Known rows, with every way that one mark hangs from another
k997[k195[k266] k693[k251] k760[k584]]: [-1.24  0.99 -0.50 -1.65 -1.32 -1.19 -2.47 -0.29 -2.32  0.54  0.39  2.16
  2.46 -0.53 -0.16  1.81  0.36  0.25 -0.05 -0.39 -1.98 -1.92 -1.21  2.94
  0.06  2.07]
k997[k195[k251 k266] k693 k760[k584]]: [-0.47  0.75 -0.97 -1.42 -0.78 -1.42 -3.20  1.00 -3.08 -0.11  1.37  2.55
  4.96 -1.85 -1.58  1.19  0.43  0.09 -0.27  0.53 -2.30 -3.09 -2.24  1.86
 -0.26  2.19]
k266[k195[k997]]: [ 0.48  0.48  1.23 -0.43  0.90 -0.28  1.92  1.03  2.82  0.16  0.38 -0.44
  0.25  0.08 -0.32 -1.37 -1.12 -0.94  0.45  0.43  0.88  1.64 -1.89 -1.03
 -0.25  0.04]
k266[k195 k693]: [ 1.44  0.62  0.14  0.07 -1.56 -1.53  3.44 -0.82  0.05 -0.36 -2.18 -0.24
 -1.13 -0.97 -0.66 -1.57  0.28  0.38 -1.47 -0.03 -0.22  1.60 -2.16 -2.63
  1.53 -0.54]
k266[k693[k997[k195]]]: [ 0.75  0.09  1.23  0.52 -0.40 -1.99  1.83  1.94  1.90 -0.84  0.67 -0.79
  0.53 -2.40 -2.06  0.68  0.57  0.18 -2.37 -0.41 -1.10  1.18  1.55  1.70
  1.28 -1.27]
k997[k195[k251] k760[k584]]: [ 0.69  0.36 -1.73 -0.96 -0.65  0.22 -0.83  4.05  0.74 -1.07  2.01  1.47
  3.37 -3.28  0.15 -1.01 -1.09 -0.64 -0.20 -0.81 -1.81 -0.87 -2.39 -1.30
 -1.02 -0.25]
k195[k251[k760]]: [-0.65 -1.69 -1.95  0.97  0.40 -0.39  1.89  2.30  0.48 -0.99 -1.28 -1.02
  0.14  0.49 -0.81 -2.22 -0.27  2.10 -0.37 -0.57 -0.33  1.20 -0.41 -6.47
 -1.95 -4.21]
k997[k195[k266]]: [-0.11 -0.88  1.43 -0.70  0.72 -2.28  1.20  1.64 -0.21  1.95  0.61 -1.41
  1.88 -0.16 -0.55 -0.44 -0.54  1.24 -1.34  0.52  1.02 -0.62 -0.11 -1.14
 -1.46  1.39]
k760[k266 k997[k693]]: [ 1.15  0.42  1.08 -0.36  2.37 -0.60  0.47  0.23 -0.39 -1.45  2.27 -1.51
  0.64  1.09 -0.59  0.22  1.73 -1.50 -0.72  0.12 -0.41  0.77  0.93  1.95
  0.34  0.37]
k760[k266[k195[k251] k693] k584 k997]: [ 1.52  0.81 -2.01  1.11  1.40  2.94 -1.56 -1.40 -1.53  0.56  0.63  0.96
 -2.66 -0.32  0.80 -0.71  0.76 -2.36  1.57  1.18  1.26  0.24 -2.81  2.01
  1.25  2.67]
k251[k760]: [ 1.33 -0.74  0.14  0.46 -0.44 -0.27  2.97  1.46  1.65 -1.07 -1.09 -1.19
 -0.33  0.86  0.34 -1.42 -0.90  1.46 -0.06 -0.93  0.58  0.26  1.14 -6.40
 -1.10 -2.49]
k266[k195 k693[k251 k997]]: [-1.49  0.09 -0.96  0.66 -0.50 -0.68  2.86 -0.79  1.12  0.58 -2.74 -0.87
 -3.18 -0.79 -0.88 -0.22  1.29  0.76 -1.93 -0.36 -0.75  3.36 -0.21  2.10
  1.98 -2.48]
k195[k251[k760[k584]] k266 k997[k693]]: [-0.94 -0.05 -0.25  1.66  1.16  1.22 -3.50 -1.44 -3.05 -0.69 -0.03  2.77
  1.49  2.82 -1.49  1.40  0.55  0.13  2.74  1.81  1.20 -2.43 -0.96 -1.23
 -1.42  0.38]
k195[k251 k266[k693] k997[k760[k584]]]: [-0.33 -0.78 -1.02  1.01  0.11  2.16 -3.79 -3.27 -3.47 -1.34 -0.61  3.06
  1.60  1.20  1.10 -0.52  0.47 -1.88  1.23  2.20  2.66 -1.03 -2.24  0.57
  1.26  1.30]
k760[k266 k584 k997[k693]]: [ 2.90  1.71  1.06  0.45  2.40  1.68 -0.28  0.57 -1.03 -1.57  3.12  0.45
  0.10  1.03  0.15  0.86  1.34 -2.50  0.83  0.08  0.14 -0.76  0.00  1.90
  0.08  1.75]
k693[k251[k760] k266[k195] k997]: [-1.50 -0.26 -0.82  0.48 -0.31  0.64  1.15  0.40  2.77  3.15 -3.59 -1.55
 -5.46  0.43  0.75 -0.21 -1.44  3.79 -0.29 -1.00 -1.06 -0.33  4.37  2.04
  0.65 -2.86]
k760[k266]: [ 1.08 -0.69  0.75 -0.06  2.41 -0.27  2.42  1.21  0.27  0.19  0.48 -2.51
 -0.53  0.45  0.73 -1.71  0.30  0.12 -1.57 -0.03  1.08  1.52  1.26 -2.68
 -0.76 -0.75]
k195[k251[k760[k584]] k266[k693]]: [ 0.31 -1.18 -1.73  2.39 -0.49  1.65 -1.03 -2.81 -4.22 -0.04 -2.68  1.94
 -1.30  2.02  0.21 -0.43  0.70  1.01  1.26  1.31  1.98 -1.83 -1.41 -4.49
 -0.29  0.10]
k997[k195 k693]: [ 0.40  0.92  1.21 -1.05 -0.23 -4.23  2.14  3.47  0.62 -1.45  1.46 -0.85
  3.41 -1.53 -3.24  0.29  0.73  0.49 -2.24 -0.98 -3.35  0.85 -0.60 -1.07
 -0.81 -1.55]
k266[k693[k997]]: [ 1.19 -0.51  0.92  1.09  0.29 -0.34  3.49  0.11  0.65 -2.07 -0.94 -0.85
 -0.60 -0.58 -1.27 -0.36  1.52  0.39 -2.54  0.07  0.09  2.33  1.51 -0.14
  1.53 -2.84]
k693[k997]: [ 1.17 -0.37  1.09  0.58  1.53 -0.06  3.98  2.82  2.52 -0.98  0.73 -1.76
  0.25 -0.61 -1.04 -0.86  0.48  0.89 -1.96 -0.26 -0.40  1.76  1.55 -0.65
 -0.12 -2.84]
k693[k251 k266[k195] k997[k760]]: [-1.33  0.07 -0.77 -1.04 -0.90  0.30  0.81  0.54  2.70  2.33 -2.70 -1.27
 -3.19 -1.27  1.82 -0.63 -1.13  2.09 -1.89 -0.93 -1.98  0.36  3.12  5.33
  2.11 -2.16]
k251[k195[k266[k693] k997[k760]]]: [-1.42 -1.39  2.28 -0.93 -2.82 -0.53 -1.18 -4.64 -0.60  0.85 -0.58  0.06
  1.89  0.43  0.78  1.19 -0.91  0.10  0.79  1.30  2.60 -0.98  0.47  0.32
 -0.02  3.08]
k760[k266[k195] k997]: [ 1.24  0.44  0.58 -0.78  1.64  1.28  0.93  0.56  1.99  1.55  1.77 -2.34
 -1.84 -0.21  1.71 -1.06 -0.78 -1.53  0.71 -0.06  1.47  0.56 -0.24  1.41
  0.32  2.87]
k693[k266]: [ 1.04 -0.64  0.88  0.18  1.23 -1.15  3.37  1.82  0.40  0.28 -1.41 -1.98
 -1.59  1.29  0.44 -2.30  0.04  2.11 -2.60  0.12 -0.41  0.86  2.04 -1.46
 -0.27 -3.24]

Rows
[-2.53 -0.59  0.64 -0.65 -1.23  2.22 -2.13 -2.19  0.40  2.41  0.71  1.16
  0.09  1.42  2.06  1.55 -1.30  0.29  2.60  0.63  2.51 -0.66 -0.80  1.24
 -2.40  2.81] | k693[k251[k195[k266 k997[k760[k584]]]]]
[ 0.08  1.66 -0.93  0.75 -0.21  0.85 -2.17  0.71  0.09 -0.99  0.07  3.09
  0.71  0.34 -2.04  0.78 -0.49 -0.33  3.06  0.30 -1.35 -1.29 -2.69 -1.82
 -0.73  0.11] | k266[k195[k251[k760[k584]] k997[k693]]]
[-2.20 -1.70 -0.65  0.26 -1.10  0.01 -0.19 -3.44 -1.38  0.21 -2.77 -0.38
 -1.09  0.39  1.15  0.41  1.22  0.77 -1.94  0.59  1.04  0.79  1.80  3.29
  2.65 -1.20] | k195[k266[k693[k251 k997[k760]]]]
[-2.87 -0.92 -0.31  0.45 -2.17 -2.20  3.58 -1.22 -0.06  0.67 -2.16 -1.97
 -2.03  0.24 -1.14 -0.04  1.46  2.03 -1.45 -0.45 -0.56  3.93 -1.07 -3.03
 -1.75 -2.97] | k266[k693[k251[k195]]]
[ 0.63  0.93  1.08 -2.31 -1.68 -4.07 -0.58  1.88  0.24 -0.54  0.12 -0.28
  2.80 -2.09 -0.55  0.11 -0.80  1.31 -2.56 -1.22 -4.30 -1.89  2.13  2.57
  1.16 -1.27] | k997[k195 k693[k266] k760]
[ 0.64 -0.27 -1.28  0.55  1.22  1.39 -2.12  2.43  0.15  1.44  1.83 -0.03
 -0.24 -0.97  0.33 -0.15 -1.43 -0.02  1.81 -0.60 -0.06 -2.09  0.49 -2.63
 -2.35  0.88] | k997[k195[k251[k760[k266 k584]]]]
[ 0.08  0.39  1.42 -1.42  1.04 -0.72 -2.17 -1.04 -0.02 -1.98  1.62 -0.04
  2.89  0.20  0.50  0.48  0.13 -2.13 -0.12  0.14 -0.37 -0.15  1.13  2.21
  1.16  0.85] | k195[k997[k693 k760[k266]]]
[-1.77  0.29  0.02 -0.08 -2.93  1.28 -0.89 -2.06  0.79 -0.72 -0.10  1.68
 -0.52  0.11  1.16  1.08 -0.38 -1.14  1.87 -0.35  0.62  1.55 -1.65  0.20
 -0.49  0.18] | k266[k693[k251[k195[k997[k760[k584]]]]]]
[ 1.54 -0.03  1.28 -0.36  0.64  2.51 -1.91 -1.18 -0.49 -0.51  1.13  1.92
  1.89  1.44  2.56 -0.11 -1.58 -1.45  1.89  1.42  3.35 -2.27 -0.53  0.37
  0.12  3.09] | k195[k266 k997[k760[k584]]]
[-2.14 -1.81 -0.78  0.03  1.52 -2.12 -0.19  1.88 -1.23  2.12  0.45 -1.36
  2.33 -0.56 -1.88 -0.88  0.24  1.40 -1.49  1.11 -0.16 -0.03 -1.77 -0.97
 -2.03 -0.48] | k997[k195[k251 k266]]
[ 1.36 -0.48 -1.95  1.74  2.43  4.41 -2.03  1.02 -0.12  0.03  2.03  0.15
 -2.00  1.35  1.60 -0.82 -0.55 -1.19  3.02 -0.01  2.10 -1.30  0.42 -1.80
 -1.52  0.97] | k195[k251[k760[k266 k584 k997]]]
[-3.27 -0.55 -0.45 -0.44 -1.07 -3.45 -1.34 -0.66 -1.73  1.55 -1.50 -0.35
  0.49  1.53 -2.01  1.68  0.20  2.38  0.08 -0.49 -1.50 -0.97  0.70 -0.41
 -1.23 -0.27] | k997[k195[k266] k693[k251[k760]]]
[-1.07 -1.16 -1.56  0.93  0.03  1.09  1.21  0.82  2.20 -0.46 -0.54 -1.44
 -2.62  2.73  1.20 -1.18 -0.34  0.06  1.19 -1.43  0.99  1.51  0.49 -2.76
 -1.37 -3.14] | k693[k251[k760[k997]]]
[ 0.23 -0.47 -1.04  1.70  2.84  3.42 -3.08  0.43 -0.03 -0.02  1.35  0.62
 -0.97  1.63  0.95 -0.58 -0.96 -1.07  3.09  0.83  2.45 -0.69  0.23 -2.47
 -1.91 -0.09] | k195[k251[k760[k266 k584]] k997]
[ 1.77  0.44  1.29  0.27 -2.26  1.24  2.70  0.96  2.27  1.01  0.36  0.09
 -0.76 -0.24  0.27  0.93 -1.86  2.35  2.13 -1.41  0.48 -1.76  0.78 -6.54
 -3.60  0.72] | k251[k195 k760[k584]]
[-0.45 -0.03 -1.25  1.03 -0.07 -0.58  1.94  0.40  0.44  0.07 -1.69 -0.35
 -0.91 -2.26 -2.47 -0.85  1.36  0.61 -1.91  0.72 -1.35  1.98 -1.27  0.96
  1.77 -2.41] | k266[k195[k251] k693[k997]]
[-0.43  1.32 -1.43 -0.41 -2.07  1.66 -1.45 -2.21  0.32 -0.96 -1.45  2.70
 -1.41  0.01  2.01 -0.44 -0.65 -2.67  1.85 -0.18  0.59  1.12 -3.29  1.83
  2.21  1.12] | k266[k195[k997[k760[k584]]] k693[k251]]
[-2.10 -0.63 -0.40  0.77 -0.16 -2.03  1.37  1.30  1.45 -0.18 -0.62 -1.27
 -0.98 -1.28 -2.06  0.38  1.24  0.44 -2.38 -0.75 -1.67  3.21  0.96  3.10
  0.81 -3.24] | k266[k693[k251 k997[k195]]]
[-0.98 -0.27  0.37  0.91  0.19  3.12  0.18 -0.04  2.51  3.41  0.51 -1.23
 -4.28  0.13  0.93  2.60 -1.16  2.17  2.18 -1.13  1.02 -0.78  4.00 -0.15
 -2.76  0.99] | k693[k251[k195 k760[k266 k584]] k997]
[-0.41  0.13 -0.65  0.24  0.56  2.47 -3.06 -3.16 -1.22 -1.27 -0.10  1.39
 -1.83  1.27  2.91 -0.23  0.15 -3.45  1.37  0.25  2.15  1.35 -0.58  2.53
  1.70  0.82] | k195[k997[k760[k266[k693[k251]] k584]]]
[-3.35 -0.44 -0.14 -0.92  0.26 -4.13 -0.10  0.36 -2.07  1.44 -0.51 -0.84
  1.54  0.82 -2.68  0.92  1.67  1.31 -1.94  0.11 -1.64  0.79 -1.07  1.85
 -0.95 -0.71] | k997[k195[k266] k693[k251]]
[ 2.65  1.07  1.06 -1.23  1.10  1.88 -1.65  3.09  2.38  0.62  3.60  0.32
  1.36 -3.66  1.63  1.47 -1.82 -1.50  0.32 -1.08 -0.31 -2.43  3.00  4.31
  0.81  3.63] | k693[k997[k195 k760[k266 k584]]]
[-0.69 -0.41  1.59 -1.24 -0.17 -1.55 -1.86 -1.91 -1.45 -1.51  0.25  0.80
  3.88  1.40 -0.38  0.72  0.18 -0.52 -0.03  1.22  0.67 -1.27  0.04  1.86
  1.13  1.07] | k195[k266 k997[k693 k760]]
[ 3.21  0.53  0.54  0.96  1.31  1.23  1.39 -1.33 -2.27 -0.99 -0.18  0.47
 -2.01  0.53  1.38 -0.68  0.93 -1.22 -0.55  0.55  1.68  0.59 -0.24 -1.45
  0.89  0.84] | k760[k266[k693] k584]
[-0.71 -0.48 -1.45  0.83 -0.04 -0.68 -0.28  1.31 -0.19 -2.50  0.39 -0.16
  1.07  1.09 -2.08 -0.34  0.97  0.24  0.50 -0.13 -1.87  0.08 -0.74 -2.26
 -0.93 -3.20] | k195[k251[k760[k997[k693]]]]
[ 0.46  0.56  0.99  0.24 -0.31 -1.04  1.19 -1.55  0.89 -1.03 -1.17  0.21
 -0.75  0.19 -0.61 -0.97 -0.13 -1.22  0.14  0.78  0.88  2.00 -2.22 -0.78
  1.40  0.11] | k266[k195[k997] k693]
[-1.29  1.06 -0.10  0.10  0.86 -0.26 -2.11  0.20 -1.88  0.85  1.91  1.09
  0.82  1.50 -1.00  2.24  1.28 -0.94  1.02  0.31 -0.68 -0.68 -1.75  4.46
 -1.02  2.36] | k760[k584 k997[k195[k266] k693[k251]]]
[ 0.28  0.98  1.61 -1.08  0.05 -4.25  1.07  2.70 -0.02  0.01  0.00 -1.08
  1.28 -0.75 -2.39  0.25  0.60  1.88 -2.86 -0.38 -3.78 -0.37  1.72  1.77
 -0.18 -2.30] | k997[k195 k693[k266]]
[ 1.19  0.71  0.83  0.58 -0.72 -0.51  3.28 -0.18  1.49 -0.35 -1.37 -0.57
 -1.51 -1.76 -0.97 -0.16  0.54  0.42 -1.74  0.12 -0.40  1.42  0.39  0.83
  2.39 -0.53] | k266[k195 k693[k997]]
[-0.29  0.99  2.68 -1.42 -1.87  0.48 -2.29 -2.14 -0.98  0.51  1.79  2.34
  3.46  0.56 -0.13  3.06 -0.57  0.09  2.16  0.98  0.70 -2.96  0.03  1.48
 -1.23  4.49] | k251[k195[k266 k997[k693 k760[k584]]]]
[ 1.42 -0.65  0.15 -0.93 -0.72 -0.45  0.23 -2.12 -1.02 -1.54 -1.04 -0.67
  0.11 -0.86  2.16 -1.35  0.05 -1.33 -1.71 -0.21  0.82  0.45  0.95 -1.03
  2.37  0.42] | k997[k760[k266[k693]]]
[ 0.45  1.15 -1.81 -0.67 -1.45  1.58 -1.04 -2.75 -1.53  0.97 -2.08  1.30
 -3.04 -0.87  3.02 -0.70 -0.41 -1.71  0.45 -0.64  0.32  0.27 -1.55  1.52
  2.50  2.70] | k997[k760[k266[k195 k693[k251]] k584]]
[ 1.51 -0.81  0.38  0.50  1.46  1.97 -0.15  0.07  1.75  0.14  1.33 -1.99
 -2.15  1.81  2.21 -0.58 -1.18 -0.92  1.83 -0.51  2.46 -0.94  2.68 -1.99
 -0.61  0.79] | k251[k760[k266 k997]]
[ 0.29  1.45 -1.20 -1.36 -1.17 -1.60 -1.45  3.74 -0.72 -2.02  2.07  2.26
  5.00 -3.29 -1.85  0.42  0.40 -0.50 -0.75 -0.97 -4.23 -1.19 -2.42  0.42
 -0.33 -0.55] | k997[k195[k251] k693 k760[k584]]
[ 1.55  0.10  0.03  0.37 -0.87  1.35 -1.04 -3.06  0.75  0.99 -0.77 -1.05
 -3.77  0.68  2.04 -0.12 -1.14 -1.41  2.15 -0.35  2.05 -1.14  1.11 -0.12
  1.74  3.34] | k251[k760[k266[k195 k693] k997]]
